Each row was made from one small tree. The marks that hang from a mark follow it in brackets, in alphabetical order. Every link used is in the known rows. Write each row's tree.
(in the rows, 128 means zero)
Known rows
muzip[rovi]: [141 139 128 140  92 141 169  75 151 129 118 115 146 102 135 133 119 106
 134  99 143]
voli[gakigi rovi[mudo muzip]]: [101 105  97 143 156 166  79 102 148 120 150 145 130  90 183 135 106 109
 114 154 160]
rovi[mudo[gakigi] muzip[dolu]]: [159 132 110 183 116 182 132 136 104 115 123 150 142 132 121 115 116 123
 101 162 110]
mudo[rovi[mibed]]: [104 121 129  91 107 101  77 106  89 149 123 114 105 139 110 127 147  71
  70 119 144]
voli[dolu gakigi rovi]: [ 86 137 150 119 106 224  74 126  96 164 110 129 140 112 240 134  93 105
 154 117  96]
muzip[gakigi rovi]: [153 140 155 121  92 137 229 134 162 127  99 118 158  85 123 143 110 139
 122 114 124]
muzip[dolu[mudo[rovi]] gakigi]: [165 132 180 188  88 203 184 116 133 142 111 120 151 124 113 134 102 117
 141 106  55]
mibed[gakigi rovi[muzip]]: [111 125 108  63 163  74  89 121 132 114 107 127 150 108 117 122 141 169
 150 126 126]
muzip[dolu[mudo] rovi]: [173 134 154 227  71 209 218  54 173 128 133 119 149 121 138 131 109 108
 185  94  89]
mudo[rovi[muzip[dolu]]]: [138 118 138 130  90 178  84  65 120 141  96 133 146 123 101 117 121  68
  98 139  86]
dolu[mibed[rovi[muzip]] mudo[gakigi]]: [138 144 112 133 191  84  47 144 194 113 178 119  95 137 121 127 135 122
 181 109 159]
voli[gakigi rovi]: [ 98 138 120 103 138 164  79 114 102 146 133 119 145 106 194 140 102 111
 138 113 143]
mudo[gakigi rovi[mibed]]: [116 140 128  53 124  93  58 154  80 157 114 112 121 147 120 127 141  98
  55 135 131]
mibed[rovi[mudo[gakigi]]]: [130 152 115 114 154 111 109 115 132 124 135 116 145 130 138 129 129 171
 120 112 149]
mudo[gakigi rovi[mibed muzip]]: [119 121 113  48 129  91  31 153 105 143 111 129 117 128 108 121 145  75
  40 166 131]
rovi[mibed mudo muzip[dolu gakigi]]: [145 107 136 171  95 136 214 188 107 106 124 156 109 132  89 125 138 122
  72 185 125]
mibed[gakigi rovi[mudo muzip[dolu]]]: [130 114 121 127 150 119 153 107 141 107 111 143 158 131 111 119 136 202
 156 144 102]
muzip[rovi[mibed]]: [127 129 127 117  90 100 178 112 136 129 127 117 117 121 125 133 143  97
 106 121 163]
voli[dolu[mibed[rovi[muzip]]] gakigi]: [ 97 149 153  86 151 146  34 165 145 141 121 140 114 138 194 127 119 131
 168 129 114]
mibed[gakigi rovi[mudo muzip]]: [113 110  98 107 175  78 111 109 150 102 125 137 138 111 118 123 141 189
 140 135 142]
rovi[mibed[gakigi] mudo]: [101 114  98 144 146  68 149 169  65 116 148 133  93 147 123 127 152 159
 104 129 168]

Write each row's tree
[150 162 182 108 127 124 204 175 135 131 116 118 145 158  93 134 123 179
 175 111 102]  muzip[dolu[mibed[rovi]] gakigi]
[ 96 115 126  65 131  71  85 133  76 147 112 117 116 142 112 127 150 123
  90 121 129]  mudo[rovi[mibed[gakigi]]]
[118 123 130 118 117 201  99 110 118 137 119 140 159 109 174 130 100 101
 140 153 104]  voli[gakigi rovi[muzip[dolu]]]
[159 134 144 157  86 151 239 136 133 129 122 132 143 154 126 129 133 156
 106 153 118]  muzip[dolu rovi[mibed mudo[gakigi]]]
[119 109  86 145 146 153  95 103 142 120 145 136 129 100 147 126 115 105
 103 154 161]  voli[rovi[mudo[gakigi] muzip]]
[109 128 112 113 171  82 137 110 125 116 128 121 145 128 131 129 137 212
 156 103 141]  mibed[gakigi rovi[mudo]]
[155 124 145 167 103 140 252 123 182 114 118 128 149  86 125 144 110 161
 113 123 141]  muzip[gakigi rovi[mudo]]
[140 124 153 188  84 176 130  88 109 144 140 119 114 157 116 124 131  76
 131 109  90]  muzip[dolu[mudo[rovi[mibed]]]]
[136 160 124 138 190  87  71 144 170 125 182 105 101 152 131 132 131 144
 195  81 158]  dolu[mibed[rovi] mudo[gakigi]]
[ 98  96 112  60 135  70  59 133 102 134 108 133 112 125  99 121 154 100
  75 152 129]  mudo[rovi[mibed[gakigi] muzip]]
[117 126 105 136 178  75  88 108 181 103 169 132  91 138 102 126 144 133
 149 123 190]  dolu[mibed[rovi[mudo muzip]]]
[153 135 112 180 147 149 119 158 123 112 146 149 115 156 107 117 124 131
 128 158 133]  rovi[mudo[gakigi] muzip[dolu[mibed]]]
[103 109  93  87 137  59  97 181  73 114 125 140 100 126 107 120 157 109
  98 154 152]  rovi[mibed[gakigi] muzip]
[162 162 141 202 136 164 127 156 110 133 164 119 113 173 127 124 116 121
 195  94 107]  muzip[dolu[mibed mudo[gakigi]]]
[ 83 105 125 116 147 150  81 142 132 140 127 140 100 129 170 121 122 118
 191 133 121]  voli[dolu[mibed[gakigi]] rovi[muzip]]
[139 130 154  96  89  94 240 172 147 126 108 120 132 104 112 144 133 132
  92 135 144]  muzip[gakigi rovi[mibed]]
[161 146 152 177 104 204 110  96 113 151 125 116 150 146 132 124 108 104
 143 103  64]  muzip[dolu[mudo[gakigi rovi]]]
[123 118 121  97 108  85 141 205  98 114 120 139 100 107  95 128 144  83
  63 165 152]  rovi[mibed muzip[gakigi]]
[118 107 115 135 127  78 211 128 142 115 135 130 117 126 128 135 146 171
 117 132 164]  muzip[rovi[mibed[gakigi] mudo]]
[139 143 150 166 162 119 150 127 145 124 155 116 123 173 117 127 132 183
 240  83 102]  muzip[dolu[mibed[gakigi rovi] mudo]]
[126 115 137 103 141 124  84 109 126 136 108 135 131 147  90 118 131 123
 140 136  94]  mudo[rovi[muzip[dolu[mibed[gakigi]]]]]
[152 138 117 157 119 142 176 102 162 123 130 124 148 109 145 134 115 148
 114 122 149]  muzip[rovi[mudo[gakigi]]]
